Each row was made from one small tree. The marks that hang from a mark follow it in brackets, in the order of their numbers. Every link used is in the known rows. Write each row's tree.
Known rows:
j54[j446[j88 j370 j479[j555]] j982]: 4	15	6	-25	14	-4	-13	-25	7	6	20	-7	22	-22	4	-8	23	-23	-38	8	9	8	7	21	-5	28	4	-5	6	8	18	14	-4	-6	-10	8
j88[j57[j54 j479] j446]: 1	-7	16	-11	14	5	7	14	17	-7	-17	-21	-3	-13	6	-21	21	24	6	6	5	-13	-3	32	-5	-17	4	2	-19	7	11	15	2	4	29	24
j216[j370[j446[j88 j479[j57]]]]: -3	8	1	-20	9	4	-6	0	15	11	5	-12	-24	-10	15	14	12	6	-14	11	8	-15	-18	36	4	-2	13	-2	-14	-4	7	16	-13	1	2	19
j57[j54]: 1	3	9	-12	8	18	-7	-4	31	0	-31	-23	21	-14	3	-21	6	25	26	-1	-9	14	-1	16	-1	-15	7	5	-18	16	-7	11	-3	10	20	12
j216[j370[j446[j88[j57[j54]]]]]: -7	11	11	-15	15	6	10	2	28	7	-7	-19	-15	-12	9	9	16	13	-5	4	8	-15	-11	39	-1	4	14	6	-21	-2	17	17	-6	8	20	30
j88[j446[j370]]: -1	7	10	-11	11	17	-13	-8	16	-4	-15	-10	-5	-14	6	-31	8	14	-4	10	9	-5	-2	23	-1	-3	17	-2	-16	7	2	17	-5	3	14	19
j982[j54[j57 j446]]: 3	-5	13	-15	18	30	-8	-2	20	-2	-4	-27	26	-9	-4	-10	19	20	-4	-1	5	20	-8	24	-12	-2	9	1	-1	16	-17	6	-21	1	14	9
j23[j479[j446 j555]]: 6	-5	-1	-14	7	11	-13	-4	1	-7	-10	-13	9	7	9	-38	12	41	-14	-3	-3	18	-4	20	5	0	6	-3	1	-4	4	33	5	-13	18	1
j57[j446[j54] j479]: 5	15	14	-16	3	2	-8	0	-7	0	-11	-24	21	-22	10	7	10	4	19	8	-10	-3	-1	-8	-1	-19	4	3	-6	11	2	12	8	1	15	11
j216[j370[j446]]: -4	16	11	-14	10	20	-14	-3	23	-1	-19	-15	-2	-9	10	-8	12	35	20	6	1	7	-14	25	-1	-13	21	2	-13	6	13	22	-15	3	13	17
j479[j23]: -3	1	0	-13	1	23	-12	-9	16	6	-24	-15	23	-6	-1	-38	-2	15	17	-3	-15	33	-5	16	0	-17	8	3	-16	5	7	10	-4	6	11	3
j555[j479[j57 j446]]: 0	-21	-12	-13	4	19	-2	15	6	-4	-11	-17	-13	4	7	-29	12	30	-1	5	-5	-5	-14	31	6	-4	8	1	-7	-10	-21	20	-6	-4	15	6
j88[j57 j446[j370[j216] j479[j23 j555]]]: -1	-7	-8	-23	10	-8	2	-4	6	19	4	6	-29	-2	1	-53	4	1	-27	10	11	-5	-1	47	-3	5	8	-13	1	-24	19	14	12	4	6	17
j23[j479[j57 j446]]: 3	-15	-4	-8	8	17	-1	7	3	-10	-11	-22	4	8	12	-20	14	36	-5	-2	-2	-1	-15	25	4	-10	8	-1	-9	-6	-18	20	-3	-6	21	6
j370[j216 j446[j88[j57] j479[j23]]]: 1	0	-22	-26	9	-4	-6	-1	8	19	5	-3	-21	-3	4	-18	-1	-29	-21	10	1	-1	-8	47	-2	-18	13	-4	-20	-21	21	2	0	9	1	24
j23[j479[j446[j54[j982] j370[j216]]]]: 2	-2	-2	-20	19	0	3	-3	-2	-3	13	-14	6	-10	13	-12	14	-2	-11	1	-5	-7	-5	3	-2	9	13	-4	2	3	-2	10	5	-5	15	16
j54[j57 j446 j982]: 4	-11	9	-12	21	31	-7	-4	21	-13	-3	-29	41	-8	-1	-7	27	12	-6	3	3	22	-2	27	-19	-3	13	8	-4	18	-10	7	-19	-4	5	8
j759[j54[j57 j446[j370] j982]]: 3	-10	18	-13	23	21	10	-7	31	-7	16	-26	32	-20	-2	4	21	14	-14	8	12	7	-8	6	-14	10	7	-4	2	16	-9	5	-17	0	2	16
j216[j370[j446[j54 j88[j57] j479]]]: -2	16	3	-22	12	1	3	9	16	14	18	-13	-34	-17	14	13	21	-9	-25	13	12	-21	-12	26	4	5	13	4	-17	-2	16	10	-8	11	6	25
j982[j54[j57[j479] j446[j88]]]: 4	3	16	-21	18	12	-5	-6	0	2	10	-23	26	-18	2	7	19	-7	-23	-2	4	13	-7	18	-8	-4	1	0	-3	14	5	7	-21	-6	8	15
j370[j216 j446[j88[j57] j479]]: 6	3	-21	-25	13	-3	-8	3	10	10	0	-4	-31	-6	11	-14	9	-22	-21	17	11	-12	-5	46	-2	-22	18	-2	-26	-13	10	3	-12	10	6	31
j555[j479[j23 j57 j446[j54 j370]]]: -9	-14	-2	-18	2	7	10	6	-2	13	15	-14	-14	-7	0	-20	1	4	-14	-1	-7	-16	-17	10	7	22	1	-2	7	-19	-14	16	15	1	8	4
j370[j216 j446[j54[j982] j88 j479[j555]]]: 6	10	-1	-33	15	-12	-17	-6	0	15	27	-5	-13	-12	4	-12	4	-33	-29	16	3	6	8	20	-4	11	9	-3	0	-2	8	10	6	-3	-2	15
j759[j54[j57[j88 j446] j982]]: 2	-8	26	-13	12	9	15	-5	10	-6	4	-32	39	-9	-1	31	10	16	1	14	-7	6	-3	-3	-13	-2	1	2	-12	12	0	9	-5	-9	15	12
j982[j54[j57[j88]]]: -2	-3	24	-16	9	23	1	-7	7	4	-8	-22	16	-8	-2	2	10	27	-2	-2	-4	22	-6	12	-6	-6	3	6	-19	12	-3	8	-18	3	20	9
j446[j54 j479[j57[j88]]]: 2	2	17	-17	2	4	2	1	5	10	1	-19	2	-10	9	5	6	17	5	9	-2	-3	-6	3	4	-5	0	6	-20	3	-13	4	-4	8	9	7
j479[j23 j57 j446]: -7	-14	2	-10	4	22	1	-1	9	5	-9	-20	11	5	-3	-31	-3	25	3	0	-8	7	-11	31	-2	-3	6	-1	-2	-9	-19	16	10	-1	13	1
j446[j88[j57[j54[j982] j479[j23 j555]]]]: -5	-7	14	-20	7	-8	16	-6	0	11	8	-14	25	-13	-7	-23	16	-11	-20	-8	-11	20	5	24	-5	13	-13	5	-7	0	33	14	14	-1	15	6
j23[j479[j446[j54[j982] j88 j370] j555]]: 0	6	9	-21	14	-5	2	-13	-10	2	32	-11	5	-12	7	-10	17	-14	-53	-2	2	0	4	1	4	41	1	0	7	0	11	24	14	-13	10	6
j370[j446[j88[j57] j479]]: 4	5	-10	-19	9	4	-10	4	12	4	2	-11	-24	-10	8	-5	18	-16	-25	16	11	-7	-5	41	0	-14	12	2	-27	-4	12	8	-10	8	6	23
j479[j446]: 0	3	1	-10	9	23	-11	-2	16	-5	-19	-18	9	-6	5	-30	6	27	5	6	-5	7	-3	24	-1	-11	14	0	-9	7	-11	19	-3	-1	15	9
j446[j88[j57] j370[j216] j479[j23 j555]]: -1	3	-17	-28	5	-12	7	-17	-1	29	8	8	-16	-7	2	-37	2	-23	-39	1	3	5	-1	36	2	8	3	-7	-9	-25	22	7	7	11	-4	16

Which tree is each row?
-1	10	-12	-30	5	-12	-8	-27	1	29	4	9	-4	-12	4	-37	-9	-22	-27	0	-4	14	0	22	5	8	4	-10	-2	-17	24	11	9	4	-9	11 | j446[j88 j370[j216] j479[j23 j555]]
0	12	12	-20	13	11	-15	-4	8	-1	17	-20	3	-17	1	3	9	-30	-16	12	-1	5	4	12	-5	8	13	9	-16	14	3	8	-3	0	10	16 | j370[j446[j54[j982] j88]]
-2	11	5	-22	24	-2	1	-22	20	5	2	-15	32	-24	5	0	10	-24	-4	4	0	-7	4	22	-11	15	15	-2	-3	8	4	0	-6	2	6	26 | j57[j54[j446[j88 j370[j216]] j982]]
-4	-23	-14	-15	-4	20	-4	10	6	7	-15	-15	1	4	-1	-34	4	16	10	-5	-14	19	-16	24	6	-11	2	2	-14	-13	-3	10	-8	3	12	1 | j555[j479[j23 j57]]
3	3	4	-22	16	10	-14	2	11	0	2	-16	2	-10	2	-17	5	-5	12	12	-3	7	2	15	-10	-9	19	3	-9	8	-7	4	-4	5	13	19 | j370[j216 j446[j54[j982]]]
1	-1	10	-18	14	14	0	-6	4	9	19	-18	-2	-5	0	-14	3	1	-50	2	5	2	3	17	-2	24	4	8	5	-5	-20	25	11	-7	6	7 | j479[j446[j54[j57] j88] j555]
0	0	-4	-22	17	4	2	5	3	4	16	-13	-15	-8	3	-8	12	-33	-23	14	6	-6	3	30	-10	2	17	7	-22	-4	-1	-1	-6	10	15	28 | j370[j216 j446[j54[j982] j88[j57]]]
3	3	0	-22	13	0	-3	10	8	4	26	-17	-18	-17	4	8	25	-39	-33	17	10	-10	1	25	-5	7	7	6	-21	7	9	2	-4	7	6	19 | j370[j446[j54[j982] j88[j57] j479]]
2	5	12	-20	8	2	-1	-4	-14	4	2	-25	18	-19	3	21	15	-16	-19	1	-5	2	-5	13	-6	-7	0	1	-6	9	6	9	-5	-6	14	14 | j982[j54[j57[j446[j88] j479]]]
4	-6	6	-13	16	12	6	-1	7	-2	12	-22	-2	-10	11	2	17	18	-34	-4	6	-11	-13	2	1	8	8	2	0	-1	-11	19	5	-4	11	12 | j23[j479[j446[j54[j57] j370]]]
3	-7	-1	-28	5	-7	-8	1	4	24	16	-6	-23	3	-2	-28	-12	3	-6	9	2	2	-6	26	-2	-1	4	-9	9	-25	-11	12	18	3	2	7 | j370[j216 j446[j54 j479[j23 j57 j555]]]
-4	-13	12	-18	9	1	0	5	23	7	7	-25	10	-11	-6	0	7	-5	10	7	-7	2	-8	32	-9	-1	0	-4	-1	4	0	8	14	-1	7	5 | j370[j446[j479[j23 j57[j54[j982]]]]]
-2	1	15	-22	6	-11	5	-6	0	14	7	-10	-2	-11	-5	-17	3	-4	-22	-1	0	4	0	31	-1	2	-6	1	-7	-16	34	23	19	-2	15	16 | j370[j446[j88[j57[j54 j479[j23 j555]]]]]
4	-5	15	-15	-2	-3	0	-11	-19	-3	-14	-19	18	12	9	7	9	42	-2	1	-6	4	-5	12	2	0	1	2	-11	-17	3	27	6	-13	22	2 | j23[j479[j57[j88 j446] j555]]
6	0	7	-15	0	-1	1	0	-13	-2	-18	-14	10	-6	4	-18	21	27	0	6	1	4	2	23	-5	-13	1	1	-7	-7	13	22	6	0	18	10 | j88[j57[j446 j479[j555]]]
-6	3	8	-15	6	19	-4	-2	11	9	0	-21	13	-7	-2	-29	-6	7	2	0	-12	10	-4	7	-1	3	6	1	1	2	-7	14	16	1	12	2 | j479[j23 j446[j54]]
0	11	15	-18	10	-10	1	-9	-2	-2	-7	-27	40	-27	6	23	16	-24	8	5	-17	-4	5	8	-6	-3	0	3	-9	18	20	10	9	-9	14	15 | j57[j54[j982] j446[j88] j479]
-9	12	1	-16	7	10	-1	-22	4	12	5	-9	7	-14	1	-19	-6	-15	-27	-1	-6	-2	-5	19	3	12	9	-3	-5	-6	13	18	12	-2	3	11 | j479[j23 j446[j88 j370]]
-1	14	26	-13	4	0	1	-15	10	1	-29	-28	34	-13	5	21	2	23	30	6	-14	-4	2	7	-5	-8	6	5	-17	6	7	16	8	-2	22	15 | j57[j54 j88 j446]
-2	-1	1	-24	13	-12	8	-2	3	15	-1	-10	-4	-11	2	-10	-4	-18	-2	2	-5	-7	-7	34	-4	-20	5	-2	-17	-17	29	7	9	6	16	30 | j370[j216 j446[j88[j57[j54 j479[j23]]]]]
6	-9	7	-11	10	16	6	3	22	-3	-9	-30	19	-8	1	9	4	23	3	10	0	3	-10	5	-7	-15	5	-3	-7	6	-17	11	-4	0	13	15 | j759[j54[j57[j446]]]
5	-1	12	-16	14	23	-11	5	19	-1	2	-25	-5	-10	0	-2	8	14	-9	7	8	3	-7	15	-8	-11	14	9	-11	4	-16	13	-4	4	9	16 | j370[j446[j54[j57]]]
-7	-5	5	-18	-7	-4	9	-10	-17	10	-7	-14	8	-3	2	14	1	6	4	3	-14	-12	-15	9	3	6	2	0	-9	-25	15	16	8	-4	9	7 | j555[j479[j23 j57[j88 j446[j370]]]]
-2	-8	13	-16	22	-8	18	6	9	-3	-2	-12	-2	-21	7	-17	21	0	0	9	7	-23	1	33	-12	-3	9	-4	-11	4	15	6	4	4	24	32 | j88[j57[j54[j982] j479] j446[j370[j216]]]
6	0	6	-21	16	4	6	-5	0	10	0	-10	3	-23	12	-9	9	4	-7	0	3	-4	-8	-2	-5	-17	9	3	-5	0	-4	4	-5	11	6	23 | j446[j54[j57[j479]] j370[j216]]
-1	0	16	-14	15	20	-12	8	15	-8	3	-23	6	-12	2	-23	14	-5	-2	11	0	8	5	14	-8	7	11	5	-11	21	-7	9	0	-2	19	11 | j88[j446[j54[j982]]]
2	2	5	-11	9	14	-1	-13	8	-1	-16	-22	16	-15	4	11	15	11	-8	4	2	-7	-7	15	-10	-7	14	4	-7	0	-8	14	0	3	6	16 | j54[j57[j446[j370]]]
-5	14	3	-26	11	-11	6	-17	-14	22	20	-4	1	-22	8	-14	-12	-28	-20	0	-10	-15	-5	1	4	5	4	-6	5	-12	16	10	19	-1	3	20 | j57[j479[j23 j446[j54 j88 j370[j216]]]]
-2	6	11	-20	12	8	-5	-8	-1	4	23	-16	10	-9	-2	-22	8	-13	-36	6	-3	9	11	12	-2	34	3	5	5	7	-6	21	13	-9	10	3 | j479[j446[j54[j982] j88] j555]
-3	4	-3	-26	10	-4	-1	-9	9	19	13	-7	10	-21	2	-19	4	-29	1	4	-10	10	-2	3	-4	4	5	-5	0	5	9	-6	8	10	-3	10 | j446[j54[j982] j370[j216] j479[j23]]
4	1	30	-14	18	14	14	-18	23	1	9	-22	28	-17	2	18	7	33	-9	9	13	-1	-12	-2	-8	2	5	-2	-8	4	-1	11	-17	-1	5	21 | j759[j54[j57[j88] j446[j370]]]
-1	14	15	-20	12	-7	4	-21	-12	4	-9	-3	10	-17	15	-7	-1	24	6	8	-6	-13	-5	7	0	-16	11	-6	-8	-7	20	18	1	-3	12	23 | j57[j88 j479[j446[j370[j216]]]]
4	-1	28	-18	15	3	0	-3	-2	4	16	-11	-10	-18	4	-17	13	17	-35	5	16	-8	0	8	-5	12	2	1	7	-1	3	26	10	-6	8	15 | j88[j446[j54[j57[j479[j555]]] j370]]
-3	6	44	-22	11	-7	3	-23	1	3	5	-20	64	-15	-6	-3	8	20	14	-3	-15	27	6	5	-11	12	-11	0	9	7	39	20	12	-18	11	-1 | j57[j54[j446 j982] j88 j479[j23 j555]]
